What can hang from each mark
tiru: bipav sapag
taruvu: rigib tareg
tareg: gare taruvu
sapag: taruvu tiru
rigib: bipav taruvu
rifa: gare
bipav: rigib tiru
gare: rifa

Each row was made from one small tree. The marks that hang from a mark follow it in brackets, in alphabetical order. Every link used is in the known rows. Write each row's tree.
Known rows
sapag(taruvu(tareg(gare(rifa))) tiru(bipav(rigib))): +0.51  -0.85  -0.81  +1.46  +0.16  +0.25  -2.55  +0.65  +1.40  -2.19  +1.36  -0.48  -0.08  -0.33  +0.24  -5.59  -3.34  -2.70  -2.45  -2.86
taruvu(rigib): -1.83  +2.55  +2.71  -0.77  -0.26  +1.68  +0.66  +0.00  -0.37  -0.21  -0.88  +2.83  +0.19  +0.84  -0.08  +1.95  +0.85  +3.15  +1.63  -1.43
bipav(rigib(taruvu(tareg(gare))) tiru(sapag)): +2.63  -1.33  -0.71  -0.13  +2.76  -0.28  -0.92  -0.50  +0.33  -1.57  -1.42  -0.23  -1.53  +1.46  -0.85  +2.83  +0.50  +2.20  +1.22  +1.54
tiru(bipav(rigib) sapag(taruvu(tareg(gare)))): +2.07  -0.13  -2.21  +1.09  +0.56  -0.09  +0.45  -0.26  -2.29  +1.17  -0.34  -2.34  +1.08  +0.62  -0.57  -8.92  +1.66  -1.48  +0.40  +2.57
tiru(bipav(rigib(taruvu))): -0.54  +1.00  +0.50  -0.61  +0.95  +0.31  -0.89  -0.08  +0.55  -0.40  -1.52  +0.27  +0.41  -1.21  -0.12  -0.84  +3.55  -4.26  +0.06  -2.23
tareg(taruvu): -2.57  +2.85  -0.38  +2.10  -2.28  +2.52  +1.98  +1.84  +4.23  +2.17  -0.51  +0.96  +1.39  -1.27  -0.33  +0.08  -1.49  +1.94  +0.45  -1.57
tareg(gare(rifa) taruvu(rigib)): -1.75  +4.21  +0.02  -0.34  -1.10  +0.41  +2.80  +0.62  +1.96  -0.84  +3.04  +1.36  -0.13  +0.68  -2.60  -0.83  -4.18  +2.77  -0.88  +3.06
tareg(gare(rifa) taruvu(rigib(bipav(tiru(sapag))))): -2.24  +2.93  -0.93  -1.05  -0.66  -1.03  +2.77  +0.22  +1.79  -0.90  +3.43  -1.12  +0.98  +1.11  -2.14  -1.24  -3.99  +1.15  -0.83  +5.86
rigib(bipav(tiru) taruvu(tareg(gare(rifa)))): -0.06  -3.10  -0.36  -1.45  +0.40  -3.77  -0.89  -1.13  +0.49  -0.05  +0.93  -1.16  -0.56  -1.68  -0.03  +7.34  +0.36  -4.58  -1.58  +0.22
taruvu(tareg): +1.31  -1.47  +1.95  +1.28  -1.88  +2.30  +0.24  +0.77  -1.01  +2.45  -1.54  +2.72  -2.15  -1.42  +2.64  +2.53  +1.74  +4.32  +0.59  -5.85
tiru(sapag): +0.19  +1.86  -1.23  +0.35  -2.07  +3.03  +3.24  +1.98  -0.67  +2.38  -1.40  +0.01  +1.71  +1.05  -0.45  -0.08  +1.25  +3.58  +0.40  -0.21
rifa(gare): +0.89  +0.38  +2.00  -0.72  -0.59  +1.26  +0.26  +2.29  +0.63  -0.63  -0.28  +1.84  -1.45  -2.94  +1.65  +3.82  +2.43  +0.30  -0.28  -0.18
gare(rifa): +0.29  +3.47  +0.87  -0.45  -2.99  +3.97  +0.83  +2.14  +0.03  -1.65  +0.84  +2.04  -0.49  -2.89  -1.93  +5.42  -1.09  +2.17  -1.71  -6.61
rigib(bipav(tiru(sapag)) taruvu(tareg(gare(rifa)))): +0.43  -3.35  -1.83  -1.31  +0.29  -3.56  +0.15  -1.04  -0.06  +0.60  +0.79  -2.33  -0.02  -0.71  -0.51  +5.81  +0.40  -3.81  -1.44  +2.14
sapag(taruvu(rigib) tiru): -2.46  +1.86  +0.04  +1.57  -0.27  +1.37  -1.69  +0.85  +3.05  -1.79  +0.33  +0.98  +2.11  +1.01  -1.13  -2.04  -4.46  -0.47  -0.75  -2.15
taruvu(rigib(bipav(tiru(sapag))) tareg(gare)): -0.12  -2.79  +2.21  -1.62  +1.00  -2.33  +0.31  -1.72  -2.78  +0.65  +0.72  -0.05  -1.44  +2.09  +2.88  -0.11  +1.07  +2.59  +1.28  +3.55
bipav(tiru(sapag(taruvu(tareg)))): +0.18  +0.93  -1.77  +0.97  -1.20  +2.52  +0.23  +1.12  +0.42  +0.94  -1.50  -1.07  +0.62  +0.45  +0.94  +0.38  -1.24  +2.65  +1.03  +0.39
taruvu(rigib(bipav(tiru)) tareg(gare(rifa))): +0.06  -2.06  +2.76  -2.00  +0.57  -1.82  -0.45  -1.63  -2.74  -1.09  +1.80  +0.65  -2.45  +0.46  +1.94  +2.11  -0.01  +2.16  +0.30  +0.96
sapag(taruvu(rigib tareg(gare(rifa))) tiru(bipav)): -0.96  -0.39  -1.18  +0.92  +0.07  -0.10  -1.88  -0.27  +0.85  -1.39  +1.50  -0.40  -0.24  +1.02  +0.23  -5.94  -3.78  -2.27  -1.77  -0.53

Write each row's tree
-2.66  +3.43  +0.64  -0.02  -0.49  -0.59  +2.97  +0.40  +2.36  +0.92  +1.59  +1.66  +0.75  +2.02  -0.77  -2.48  -2.74  +2.67  +0.46  +4.80 -> tareg(gare taruvu(rigib))
+0.75  -0.89  +3.02  -0.54  +0.31  -0.42  +0.75  -1.25  -2.81  +1.03  +0.11  +3.35  -2.91  +1.83  +2.03  +0.09  +0.85  +5.33  +1.41  +0.20 -> taruvu(rigib tareg(gare))
+1.80  -0.58  -0.72  +0.23  -0.59  -0.84  +0.62  -0.28  -0.02  +1.11  -0.05  +2.51  -2.10  -1.07  -1.87  +6.24  +0.18  +0.01  -1.29  -2.61 -> rigib(taruvu(tareg(gare(rifa))))
+0.84  +0.32  +0.25  -0.92  +0.88  -0.17  -0.79  -0.42  -0.63  -0.92  -0.27  +0.41  -1.11  -1.23  -0.32  -0.88  +2.66  -3.45  -0.71  -2.09 -> tiru(bipav(rigib(taruvu(tareg(gare(rifa))))))
-1.36  -1.71  +0.64  +1.11  +0.26  -1.65  -1.88  -0.20  +1.15  -1.20  +1.68  +0.10  +1.00  +1.15  +0.66  -3.25  -4.01  -1.07  -1.35  -0.32 -> sapag(taruvu(rigib(bipav) tareg(gare)) tiru)
+1.64  -1.15  +1.38  +0.15  +2.55  +0.38  -2.87  -0.51  +1.58  -2.43  -1.87  +1.31  -2.11  -0.61  -0.10  +5.58  +0.63  +1.12  +1.39  -2.96 -> bipav(rigib(taruvu(tareg)) tiru)
-0.89  -1.28  +0.40  +0.93  +0.02  -1.24  -1.92  -0.24  +1.02  -2.09  +2.33  +0.01  +0.64  +0.50  -0.22  -2.39  -4.75  -0.96  -1.96  -1.12 -> sapag(taruvu(rigib(bipav) tareg(gare(rifa))) tiru)
-0.96  +2.18  -3.32  +0.65  -0.74  +1.04  +1.54  -0.16  -1.32  +2.19  -0.90  -2.70  +2.73  +1.11  -1.04  -7.93  +1.27  -2.51  +0.72  +3.73 -> tiru(bipav sapag(taruvu(rigib)))
-0.15  +0.96  -1.45  +0.72  -0.58  +2.23  +0.07  +0.48  +0.17  +0.60  -1.43  -0.91  +0.42  +1.16  +0.74  -0.09  -1.32  +3.04  +1.53  +1.33 -> bipav(tiru(sapag(taruvu(rigib tareg))))
+1.00  +0.96  +0.95  -0.41  +1.51  +2.46  -0.65  +1.08  +0.63  -2.35  -1.77  -0.39  +0.17  +1.00  +0.31  +1.16  +0.65  +3.54  +1.76  -0.25 -> bipav(rigib tiru(sapag))
+3.08  -0.93  -0.99  -0.33  +2.44  +0.14  -0.98  -0.34  +0.22  -2.51  -0.68  -0.40  -1.85  +0.85  -1.76  +3.73  -0.29  +2.19  +0.53  +0.67 -> bipav(rigib(taruvu(tareg(gare(rifa)))) tiru(sapag))
+0.19  +0.32  -3.29  +1.25  -0.76  +0.86  +1.12  -0.68  -2.15  +2.93  -1.02  -2.58  +1.33  +0.88  -0.21  -8.14  +1.66  -1.36  +0.93  +3.03 -> tiru(bipav sapag(taruvu(rigib tareg)))
-2.18  -0.20  +0.18  -0.81  -1.13  -0.56  +0.01  +0.83  +0.58  +0.21  -0.01  -2.61  +3.30  -1.02  +1.24  +1.54  +0.26  -2.53  -0.13  +0.77 -> rigib(bipav(tiru(sapag(taruvu))))
+0.81  +0.92  -3.49  +0.55  -0.82  +0.40  +1.48  -0.67  -2.74  +1.94  +0.40  -2.59  +0.84  +0.89  -1.05  -7.96  +0.56  -1.25  +0.02  +3.76 -> tiru(bipav sapag(taruvu(rigib tareg(gare(rifa)))))
-1.23  -1.25  +0.41  -0.89  -0.88  -1.56  +0.06  +0.45  -0.39  +0.53  +0.54  -2.45  +2.22  -0.44  +1.96  +0.74  +0.13  -1.79  -0.28  +1.69 -> rigib(bipav(tiru(sapag(taruvu(tareg(gare))))))
-0.94  -2.97  +3.04  -0.62  +0.61  -0.74  -1.29  -1.63  -1.55  +0.50  -0.54  +0.63  -1.69  +0.00  +3.30  +2.15  +1.80  +2.25  +1.97  -1.01 -> taruvu(rigib(bipav(tiru)) tareg)
-0.01  -3.34  +0.62  -0.82  +0.18  -4.50  +0.07  -1.15  -0.21  +1.62  +0.60  +0.06  +0.37  -1.44  -0.12  +5.61  +1.91  -4.55  -1.45  -0.36 -> rigib(bipav taruvu(tareg(gare)))
+0.77  +1.46  -2.26  +1.03  +0.24  +0.92  +0.35  +0.20  -1.06  +0.56  -0.85  -2.59  +2.59  +0.08  -1.50  -8.02  +1.70  -2.58  +0.52  +1.89 -> tiru(bipav(rigib) sapag(taruvu))
-0.33  -3.54  +0.38  -0.02  -0.15  -3.32  -0.54  -1.13  +0.49  +1.88  -0.31  -0.19  +0.50  -2.47  -0.20  +6.55  +2.42  -4.54  -0.91  -2.54 -> rigib(bipav taruvu(tareg))
+0.07  +1.11  -1.28  +0.20  -0.43  +1.39  +0.55  +0.40  -0.46  +0.46  -0.76  -0.83  +0.33  +1.76  +0.70  -0.69  -1.70  +2.91  +1.19  +2.90 -> bipav(tiru(sapag(taruvu(rigib tareg(gare)))))
+0.31  -0.24  +0.50  -0.19  +1.01  +0.20  -1.20  -0.50  +0.03  +0.09  -1.66  +0.39  -0.53  -1.30  +0.46  -1.06  +3.81  -3.40  +0.32  -2.78 -> tiru(bipav(rigib(taruvu(tareg))))
+0.49  -0.05  +0.56  -0.72  +1.13  -0.66  -0.75  -0.45  -0.46  -0.10  -0.94  +0.56  -0.65  -0.61  +0.46  -1.66  +3.49  -3.51  -0.07  -1.26 -> tiru(bipav(rigib(taruvu(tareg(gare)))))
+2.95  -0.38  +2.00  +0.17  +1.66  -0.48  -1.17  -0.30  -0.16  -2.25  +0.06  +2.86  -1.90  -1.36  -2.44  +4.59  +0.80  +1.22  -0.33  -4.00 -> bipav(rigib(taruvu(tareg(gare(rifa)))))
